Known rows, with every step that occurs:
zisu > buno > teba:   4 -25 -12  -3  38 -29   6 -10 -57  -2  12 -12  18  14  -3 -35 -53  -1  29 -12  -2
zivon > fibo > beki > buno > zisu: -16  10  31   6 -21  27 -60  20  16  19  21 -26  42   7   4   5  11   4  28 -18  -3
beki > buno > teba > fibo > zivon:  24  85   9   6 -22  11 -28 -14   6  -6  20  15  33  24  -2  33  -7  -3   5  -9  20
beki > buno > zisu > fibo:  -3  41   1  10 -12  26 -27  28  25  17  53 -13  -4  14   1  -4   8   3  10 -19   6
zisu > fibo > teba > buno > beki: -13 -31 -25  23  -9  -5 -30   3 -17  14  27  33  21  -7 -14 -36  32   2  -2   4 -27
teba > fibo > beki > buno: -27  27   4   7   8  29 -48 -15  20  -2  -2  -7  12   4  -7  16  37  22  57  -5   6
vepe > fibo: -29   0  -1   3  -3 -11 -13   9  18   7  12   4  -3 -26   0  46   7   1 -10  -9 -28
zivon > fibo > beki > buno:  -4  20  35   8 -21  28 -60   4  12  14   7 -15  44   4   4 -10   0   7  20 -11   5
beki > buno > zisu:  13  43  -1  -2  -5  27 -12  24  38  14  37 -22  -3  20   3  -7  12   7  24 -11  14
buno > teba > fibo: -12   5 -10   5   6 -17 -35 -17 -21 -10  12  11  31  15  -9  64  -8  -3   3 -14   0
buno > zisu > fibo: -43 -20  -4  10  -9  -3 -20  36  -9  12  48 -10  -6  -1  -4  31  18 -12  -1 -23 -24
teba > fibo > zisu > buno:   0  37  19  -1  45   4 -46 -35 -24   9  12   1 -21   9  -5 -10 -35 -22   0 -13 -12
fibo > teba > buno:  13 -31 -30  -5   3  -7 -12  -5   3  21   4  20  18  -5 -11 -48  23   8  22  12 -15
fibo > zivon:   5  50  24   0 -44  -8  19   1 -20 -11  -8  21  16  -7   2  18  13 -24 -17   7  -9
teba > fibo: -11  11  -1   5   1  22 -32 -23   1  -4  -5  12 -10   2  -7  34  19  -3   0 -12  -1
zivon > fibo > zisu > buno > teba:  21  26  46   1  17 -15 -61 -16 -43  22  29  -6  30  16   4 -19 -83 -37 -36 -21 -12
teba > buno > beki > fibo > zisu:   4 -29  18  -1   1  33   7  -1 -11  -2  -4   8 -18   0  -1 -31 -11 -23 -26  13 -35
buno > zisu: -23 -17  -7  -6   1  -2  -2  32   7   8  28 -22  -3   5  -1  26  24  -6  15 -13 -14
buno > beki > fibo: -15 -19   6  13 -17  53  17  12  12 -16 -12  14  -8  -1  -4   8  51 -11 -11  13 -16
zivon > fibo > fumig:  -7  21  49  13 -11  21 -81 -21  -7   9   4   5  32  13   8   3 -17 -45 -55 -16  -1
teba > buno > zisu > fibo: -23 -53  -4  -2  -7  -3 -10  21 -28  12  31 -10 -13  -3  -3 -10 -17 -13  -8 -18 -34
teba > buno > zisu:  -7 -52  -6 -15   1  -1   4  18 -15  10  16 -18 -12   2   0 -14 -12  -8   5 -11 -27
zisu > fibo > teba: -22  -3 -21  22 -10  -7 -37   6  -5  20  32  32  18 -11 -14 -10  31   2   1  -2 -14
fibo > beki > buno: -21  20   6   3  10   9 -19  10  24   3   4 -24  26   3   1 -22  21  32  72   9   9
zivon > fibo > teba:  15   3   6   9 -27  14 -57  -4   8  27  11  21  43  -1  -6  -8  20 -10 -17  -9  -5

Rows:
 -5 -37  -1   6  20  42  26  -1 -30 -10 -10  -1 -18   3  -4 -55   5  -9  16   2 -16 => zisu > buno > beki > fibo
 -5  16  30   9 -18  10 -64   5   1  11  15 -14  63  11   3   8 -12   8  22 -14   5 => zivon > fibo > beki > buno > teba
 14 -36 -35   4   3  -5  -9  -4   4  12   3  23  28   2 -13 -53  48  11  24  19 -20 => fibo > teba > buno > beki
-65 -20   0   4   9 -23 -23  18  16   4   6 -12  17 -34  -3  46  27  18  40  -1 -37 => vepe > fibo > beki
-42  10   3  22  -2 -12 -44  14 -12   3  36  -4  39   1  -5   7  -2  19  38  -7  -4 => zisu > fibo > beki > buno > teba
 14  25  21   2  55 -18 -11 -15 -28   7  21  -9  -4  15   1 -62 -40 -20   2   7 -18 => fibo > zisu > buno > beki
-21 -27   9  -3 -29  -6  -1  22 -38   7  28   1  -5  -6  -2   0 -10 -24 -17 -15 -40 => teba > buno > zisu > fibo > zivon
-19 -26  11  11  31  41   3 -12 -30 -12 -10  -1 -12  10  -1 -58   7 -27   5   4 -15 => zisu > buno > beki > fibo > fumig
 25  84  12   4  15   4 -51 -18  15   6  36   3  22  30  -2  19 -33  -2   2  -9  20 => beki > buno > teba > fibo > zisu
 12  30  25  -8  55 -22 -17 -16 -31  17  22 -14 -14   8   2 -56 -67 -23  -1  -1 -13 => fibo > zisu > buno
-36   8   2  -1  10   8 -21  30  29   8  22 -38  24   6   0  -5  36  28  81   0  -1 => fibo > beki > buno > zisu
-14   8  32  -7  24  26  -3   1 -23   7  13   0 -22  -2  -2  -6 -52 -37 -18  -2 -21 => beki > fibo > zisu > buno > teba
-19 -15  -8   1 -18  55   1  14  28  13  -5  27 -11 -18 -12   4  51 -10   2  11 -14 => beki > fibo > teba
  0 -53   3   0 -13  44  20   3 -11 -10 -16   9 -16  -2  -3 -27   9 -12 -15  11 -29 => teba > buno > beki > fibo
 22  28  50   0  15   3 -56 -17 -32  25  21  -6  10   9   6 -36 -70 -36 -38 -19 -13 => zivon > fibo > zisu > buno
 18  42  53   3  -7   4 -64 -10  -6  23  22   2  18   6   6   3 -48 -35 -54 -14 -11 => zivon > fibo > zisu
-31  28  18  12  19  22 -70 -40   1  -7  -5  13   0  13  -2  30  18 -31 -18 -10   0 => teba > fibo > fumig
 -4 -37 -16   8  22  38  19   0 -21   0  -6  10  -5   1 -10 -66  29  -4  31   9 -17 => zisu > buno > beki > fibo > teba
 -1  67  13  10 -34  22 -17  29  15  11  49  -2   5  10   2   7  15  -9   2 -15   1 => beki > buno > zisu > fibo > zivon
 -3 -18 -13   0  39 -15 -16 -24 -56  -5   8  -4  14  15  -8 -11 -42  -4  28 -19  -3 => zisu > buno > teba > fibo
